Each row comes from the steps of one walk. Every step used is in the known rows, and no mark comes twice. Write the walk behind each row, first mark first.
(in the rows, 128 means zero)
Known rows
H, V: | 145 | 127 | 133 | 132 | 108 | 126 | 127 | 141 | 120 | 113 | 123 | 113 | 134 | 144 | 140 | 143 | 101 | 126 | 160 | 140 | 132 | 119 | 118 | 144 | 104 | 110 | 148 | 165 | 139 | 102 | 137 |
Y, P, J: | 130 | 107 | 147 | 144 | 134 | 121 | 128 | 140 | 110 | 108 |  83 | 117 |  90 | 118 | 138 | 150 | 125 | 140 | 145 | 154 | 130 | 121 | 137 | 103 | 115 | 138 | 109 |  99 | 178 | 137 | 112 |
J, L, Y: | 133 | 122 | 136 | 140 | 158 | 130 | 132 | 130 |  95 | 153 | 111 | 114 | 123 | 161 | 148 | 120 | 131 | 139 | 105 | 147 | 123 |  65 | 106 | 130 | 172 | 105 | 156 | 141 | 107 | 116 | 147 |
W, H, Y, P, J, L, V: | 146 |  48 | 193 | 157 | 200 | 139 | 121 | 144 |  69 | 118 |  83 | 103 |  74 | 155 | 138 | 140 |  72 | 107 | 188 | 128 | 118 |  61 | 127 | 120 | 140 |  51 | 149 | 116 | 176 | 124 | 145 |
F, H, V, L, J, P, Y: | 159 |  83 | 185 | 181 | 172 | 167 | 147 | 107 |  61 | 139 |  86 | 105 | 105 | 167 | 170 | 144 |  96 | 105 | 180 | 176 | 128 |  72 | 146 | 128 | 139 |  84 | 189 | 162 | 146 |  74 | 171 |
P, J, L, Y, H, V: | 140 | 100 | 176 | 152 | 151 | 142 | 131 | 135 |  84 | 147 |  74 |  97 |  70 | 209 | 152 | 142 | 107 | 100 | 156 | 154 | 121 |  55 |  98 | 121 | 145 |  53 | 179 | 145 | 127 | 116 | 148 |
H, F: | 121 | 115 | 145 | 123 | 122 | 120 | 100 | 102 | 151 | 110 | 111 | 111 | 124 | 127 | 141 | 106 | 117 | 128 | 136 | 121 | 110 | 142 | 111 | 128 | 137 | 133 | 115 | 140 | 120 | 132 | 100 |
Y, H, W: | 128 |  98 | 125 | 139 | 143 |  98 | 112 | 120 | 145 | 136 | 102 | 148 | 131 | 151 | 127 | 126 | 118 |  98 | 189 | 114 | 128 | 157 | 116 | 159 | 120 |  99 | 161 | 158 | 127 | 126 | 143 |
J, P, Y, H: | 137 |  92 | 153 | 174 | 150 | 106 | 105 | 129 |  93 | 166 | 103 | 145 | 128 | 133 | 146 | 109 |  82 | 106 | 186 | 157 | 106 | 105 | 124 | 114 | 161 | 124 | 137 | 139 | 168 |  99 | 149 |
P, Y: | 117 | 128 | 150 | 148 | 133 | 129 | 126 | 113 | 115 | 167 | 133 | 138 | 131 | 144 | 128 | 123 | 109 | 121 | 135 | 135 | 115 | 109 | 149 | 140 | 162 | 135 | 131 |  98 | 132 | 115 | 132 |
Y, L, V, H, W, P, J: | 175 |  86 | 147 | 165 | 168 | 143 | 150 | 136 | 118 | 106 |  63 | 123 |  84 | 174 | 154 | 153 |  98 | 136 | 192 | 112 | 141 |  69 | 140 | 109 |  88 |  98 | 183 | 163 | 163 | 137 | 158 |
L, V, H, Y, P, J: | 179 |  83 | 181 | 160 | 166 | 125 |  99 | 134 | 109 | 132 |  85 | 102 |  85 | 154 | 132 | 156 |  91 |  90 | 189 | 123 | 101 |  87 | 137 | 135 | 106 |  60 | 154 | 142 | 154 | 120 | 156 |
W, H, Y, P, J, L, V, G: | 170 |  53 | 196 | 149 | 212 | 108 | 109 | 164 |  92 | 135 |  88 | 108 |  83 | 147 | 155 | 149 |  72 | 105 | 188 | 127 | 118 |  67 | 149 | 108 | 124 |  39 | 146 | 135 | 168 | 127 | 142 |
F, H, W, P, Y, L, V, G: | 178 |  84 | 147 | 166 | 191 |  89 | 153 | 149 | 101 | 166 | 102 | 143 | 142 | 168 | 172 | 138 |  82 | 128 | 190 | 129 | 158 |  86 | 148 | 135 | 112 | 109 | 181 | 177 | 154 | 109 | 175 |
F, H, V, G: | 176 | 106 | 152 | 132 | 143 |  94 | 132 | 158 | 114 | 140 | 135 | 122 | 131 | 152 | 167 | 149 |  89 |  94 | 165 | 143 | 143 | 116 | 133 | 128 |  90 |  72 | 154 | 194 | 132 | 115 | 158 |
W, H: | 137 |  83 | 157 | 134 | 162 | 137 | 125 | 122 | 117 | 106 | 136 | 140 | 101 | 133 | 114 | 125 | 105 |  98 | 153 | 114 | 119 | 122 | 132 | 116 | 122 |  82 | 118 | 120 | 146 | 150 | 143 |
J, L, V: | 159 | 139 | 130 | 125 | 144 | 146 | 132 | 146 |  84 | 149 | 109 |  95 | 114 | 166 | 146 | 122 |  99 | 151 | 133 | 145 | 140 |  64 | 110 | 111 | 139 | 113 | 188 | 182 | 135 | 105 | 152 |
H, W, P: | 130 |  97 | 115 | 142 | 151 |  97 | 130 | 127 | 145 | 103 | 114 | 157 | 143 | 118 | 145 | 131 | 138 | 152 | 170 | 131 | 148 | 135 | 126 | 157 | 110 | 165 | 119 | 143 | 136 | 113 | 118 |
Y, L: | 127 | 117 | 119 | 139 | 134 | 148 | 162 | 144 | 117 | 121 |  94 | 122 | 131 | 137 | 144 | 128 | 107 | 144 | 133 | 113 | 137 |  98 | 137 | 108 | 128 | 127 | 156 | 125 | 149 | 141 | 135 |
W, P, J, L, V, G: | 180 | 110 | 155 | 135 | 174 | 123 | 136 | 174 |  99 | 138 |  90 | 108 |  73 | 156 | 169 | 147 | 108 | 155 | 149 | 163 | 156 |  48 | 130 |  77 | 101 | 122 | 147 | 160 | 148 | 124 | 131 |
W, H, V, L: | 152 |  73 | 166 | 140 | 158 | 166 | 149 | 121 | 112 |  82 | 114 | 120 |  99 | 140 | 125 | 155 |  73 | 116 | 184 | 148 | 132 |  96 | 148 | 126 |  92 |  67 | 164 | 167 | 141 | 125 | 152 |
J, P, Y, L: | 125 | 107 | 140 | 177 | 147 | 125 | 139 | 137 |  88 | 148 |  89 | 138 | 144 | 130 | 163 | 113 |  86 | 151 | 156 | 147 | 118 |  77 | 147 | 103 | 166 | 150 | 143 | 122 | 180 |  99 | 142 |
Y, H, V, G: | 180 | 104 | 143 | 129 | 131 |  88 | 106 | 170 | 144 | 148 | 114 | 123 | 122 | 147 | 148 | 150 |  77 |  85 | 198 | 138 | 129 | 130 | 125 | 123 |  80 |  65 | 163 | 201 | 136 | 122 | 151 |
F, H, V: | 149 | 101 | 152 | 140 | 130 | 128 | 146 | 136 |  86 | 120 | 131 | 116 | 122 | 162 | 148 | 141 |  88 |  95 | 165 | 141 | 143 | 111 | 109 | 143 | 107 |  84 | 159 | 175 | 141 | 110 | 159 |
W, H, Y, L, J: | 128 |  44 | 177 | 161 | 203 | 171 | 136 | 120 | 110 | 117 |  90 | 115 |  90 | 155 | 132 | 127 | 110 |  81 | 165 |  73 | 104 |  93 | 145 | 134 | 153 |  35 | 149 |  77 | 141 | 143 | 144 |

Which walk is each row?
| 129 | 105 | 156 | 154 | 143 | 123 | 120 | 120 | 111 | 180 | 121 | 138 | 114 | 160 | 120 | 119 |  86 |  87 | 173 | 132 | 110 | 111 | 131 | 136 | 155 | 105 | 151 | 116 | 142 | 127 | 151 |
P, Y, H
| 129 |  71 | 146 | 153 | 170 | 117 | 137 | 141 | 110 | 120 |  70 | 141 |  79 | 162 | 160 | 132 | 112 | 120 | 198 | 144 | 145 |  90 | 110 | 126 | 124 | 117 | 158 | 148 | 144 | 133 | 125 |
Y, H, W, P, J, L
| 153 |  93 | 155 | 142 | 147 | 159 | 168 | 123 |  87 | 113 | 112 | 110 | 117 | 153 | 149 | 156 |  82 | 113 | 169 | 163 | 150 |  92 | 133 | 136 |  99 |  86 | 184 | 187 | 127 | 109 | 160 |
F, H, V, L
| 161 |  63 | 194 | 179 | 184 | 173 | 126 | 103 |  87 | 109 |  87 | 115 |  88 | 153 | 145 | 144 |  89 | 111 | 196 | 157 | 110 |  76 | 161 | 117 | 132 |  67 | 168 | 141 | 162 |  91 | 162 |
W, H, V, L, J, P, Y
| 177 | 121 | 154 | 136 | 159 | 105 | 118 | 174 |  97 | 141 |  71 |  95 |  89 | 142 | 170 | 154 | 103 | 159 | 150 | 168 | 140 |  75 | 145 |  77 | 107 | 117 | 154 | 160 | 175 | 124 | 137 |
Y, P, J, L, V, G
| 150 |  82 | 162 | 137 | 141 | 136 | 126 | 134 | 112 |  91 | 133 | 125 | 106 | 147 | 121 | 140 |  81 |  98 | 183 | 124 | 126 | 115 | 123 | 130 | 100 |  67 | 137 | 155 | 156 | 128 | 151 |
W, H, V
| 151 | 118 | 152 | 142 | 147 | 135 | 129 | 155 |  73 | 123 |  70 |  91 |  80 | 151 | 152 | 145 | 103 | 159 | 151 | 165 | 139 |  68 | 123 |  91 | 124 | 126 | 158 | 145 | 185 | 120 | 134 |
Y, P, J, L, V
| 146 |  68 | 181 | 160 | 189 | 132 | 140 | 147 |  46 | 146 |  82 |  91 |  92 | 170 | 163 | 139 |  77 | 102 | 170 | 143 | 135 |  58 | 114 | 132 | 147 |  69 | 173 | 139 | 160 | 107 | 153 |
F, H, Y, P, J, L, V
| 111 | 123 | 160 | 135 | 144 | 158 | 146 | 131 |  93 | 129 |  90 | 109 |  71 | 167 | 158 | 134 | 132 | 140 | 117 | 147 | 134 |  69 | 132 |  98 | 152 | 113 | 147 | 109 | 131 | 133 | 108 |
P, J, L
| 168 | 107 | 145 | 138 | 177 |  91 | 124 | 154 | 128 | 136 |  82 | 131 | 104 | 161 | 177 | 148 | 127 | 164 | 165 | 147 | 160 |  84 | 138 | 119 | 102 | 125 | 160 | 173 | 137 | 107 | 125 |
H, W, P, J, L, V, G
| 143 |  86 | 182 | 177 | 163 | 131 |  74 |  91 | 111 | 154 |  68 | 110 |  91 | 154 | 156 |  97 | 126 |  92 | 176 | 133 |  84 | 117 | 117 | 113 | 177 | 103 | 142 | 118 | 151 |  99 | 134 |
L, J, P, Y, H, F
| 126 | 119 | 156 | 167 | 154 | 169 | 146 | 111 | 103 | 165 |  84 | 113 | 107 | 171 | 148 | 126 | 130 | 124 | 129 | 109 | 113 |  82 | 159 | 122 | 173 | 113 | 167 |  73 | 146 | 121 | 144 |
P, Y, L, J
| 123 | 100 | 132 | 161 | 157 |  96 | 128 | 114 | 132 | 135 | 119 | 164 | 145 | 130 | 146 | 128 | 124 | 145 | 172 | 137 | 137 | 119 | 141 | 166 | 137 | 169 | 123 | 117 | 139 | 103 | 123 |
H, W, P, Y
| 148 |  99 | 142 | 144 | 154 | 109 | 110 | 121 | 122 | 164 | 111 | 127 | 123 | 167 | 110 | 124 | 122 |  84 | 148 | 126 | 109 | 120 |  92 | 144 | 143 |  70 | 149 | 139 | 116 | 126 | 172 |
L, Y, H
| 121 | 120 | 166 | 144 | 158 | 146 | 138 | 120 |  90 | 148 |  89 | 105 |  80 | 187 | 149 | 133 | 146 | 133 | 100 | 147 | 123 |  60 | 120 | 116 | 170 |  92 | 150 | 105 | 113 | 125 | 131 |
P, J, L, Y
| 128 |  90 | 138 | 176 | 174 | 131 | 145 | 114 | 124 | 134 |  76 | 142 | 120 | 152 | 160 | 130 | 142 | 149 | 168 | 116 | 136 |  96 | 152 | 148 | 150 | 149 | 152 |  93 | 149 | 109 | 131 |
H, W, P, Y, L, J
| 120 |  84 | 153 | 160 | 176 | 165 | 139 | 127 | 118 | 140 |  74 | 103 | 119 | 151 | 151 | 129 | 135 | 107 | 141 |  82 | 111 |  94 | 141 | 147 | 163 |  76 | 168 |  77 | 124 | 116 | 129 |
H, Y, L, J
| 175 | 100 | 155 | 187 | 158 | 132 | 122 | 135 |  85 | 153 |  85 | 130 | 122 | 153 | 160 | 123 |  67 | 129 | 184 | 140 | 105 |  55 | 148 |  96 | 143 | 111 | 171 | 165 | 182 | 102 | 177 |
J, P, Y, L, V, H
| 109 |  86 | 138 | 150 | 157 | 143 | 150 | 141 | 121 | 134 |  97 | 121 | 147 | 134 | 147 | 127 |  97 | 120 | 151 |  95 | 121 |  93 | 139 | 149 | 153 |  96 | 154 | 102 | 130 | 119 | 123 |
H, Y, L
| 153 | 116 | 142 | 176 | 148 | 131 | 131 | 139 |  78 | 159 |  84 | 120 | 145 | 150 | 154 | 113 |  74 | 155 | 164 | 146 | 122 |  68 | 135 |  99 | 158 | 135 | 172 | 150 | 187 |  83 | 164 |
J, P, Y, L, V
| 151 |  98 | 135 | 149 | 168 | 135 | 143 | 116 | 120 | 125 |  85 | 116 | 135 | 112 | 124 | 156 | 125 | 155 | 136 | 173 | 125 |  97 | 141 | 133 | 124 | 127 | 148 | 140 | 131 | 117 | 150 |
V, L, Y, P
| 155 |  65 | 161 | 165 | 167 | 108 | 105 | 137 | 134 | 114 | 107 | 135 | 114 | 103 | 143 | 147 |  93 |  85 | 190 | 121 |  94 | 106 | 146 | 150 | 118 |  90 | 115 | 127 | 146 | 140 | 134 |
V, H, Y, P
| 127 |  70 | 172 | 129 | 154 | 129 | 102 |  98 | 135 |  88 | 122 | 125 |  96 | 132 | 124 | 107 |  97 |  98 | 159 | 107 | 105 | 136 | 119 | 119 | 131 |  88 | 106 | 130 | 138 | 155 | 117 |
W, H, F
| 181 | 122 | 148 | 137 | 155 | 149 | 121 | 140 |  94 | 138 | 108 | 105 |  89 | 169 | 152 | 130 |  90 | 123 | 154 | 140 | 121 |  52 | 122 | 106 | 122 |  86 | 188 | 199 | 131 | 125 | 165 |
J, L, V, H
| 119 |  38 | 192 | 160 | 199 | 137 | 128 | 142 |  83 | 104 |  88 | 121 |  74 | 134 | 148 | 138 |  84 | 103 | 181 | 127 | 115 |  72 | 139 | 123 | 151 |  66 | 119 |  89 | 168 | 141 | 122 |
W, H, Y, P, J, L
| 126 |  73 | 153 | 177 | 180 | 151 | 129 | 134 | 104 | 132 |  61 | 108 | 127 | 137 | 170 | 122 | 128 | 119 | 153 | 100 | 107 |  86 | 135 | 131 | 170 |  88 | 158 |  95 | 146 |  95 | 131 |
H, Y, L, J, P
| 145 | 111 | 132 | 150 | 159 | 113 | 128 | 147 |  88 | 139 |  92 | 114 | 128 | 134 | 153 | 129 | 120 | 153 | 126 | 165 | 123 |  67 | 108 | 122 | 158 | 129 | 142 | 144 | 147 | 117 | 146 |
J, L, Y, P
| 150 |  91 | 146 | 145 | 173 | 149 | 142 | 105 | 125 | 150 |  88 | 117 | 117 | 153 | 113 | 144 | 115 | 109 | 149 | 154 | 119 |  98 | 126 | 135 | 127 |  80 | 180 | 153 | 100 | 123 | 166 |
V, L, Y, H
| 114 |  78 | 165 | 157 | 159 | 116 | 121 | 136 | 113 | 123 |  85 | 116 | 112 | 118 | 142 | 148 | 115 | 114 | 163 | 129 | 116 | 114 | 137 | 145 | 142 | 109 | 112 |  79 | 155 | 117 | 105 |
H, Y, P, J
| 143 |  75 | 165 | 156 | 163 | 126 | 109 | 122 | 141 | 129 | 127 | 138 | 112 | 131 | 140 | 139 | 106 |  71 | 171 | 102 |  92 | 106 | 146 | 156 | 131 |  70 | 128 | 126 | 106 | 138 | 134 |
V, H, Y
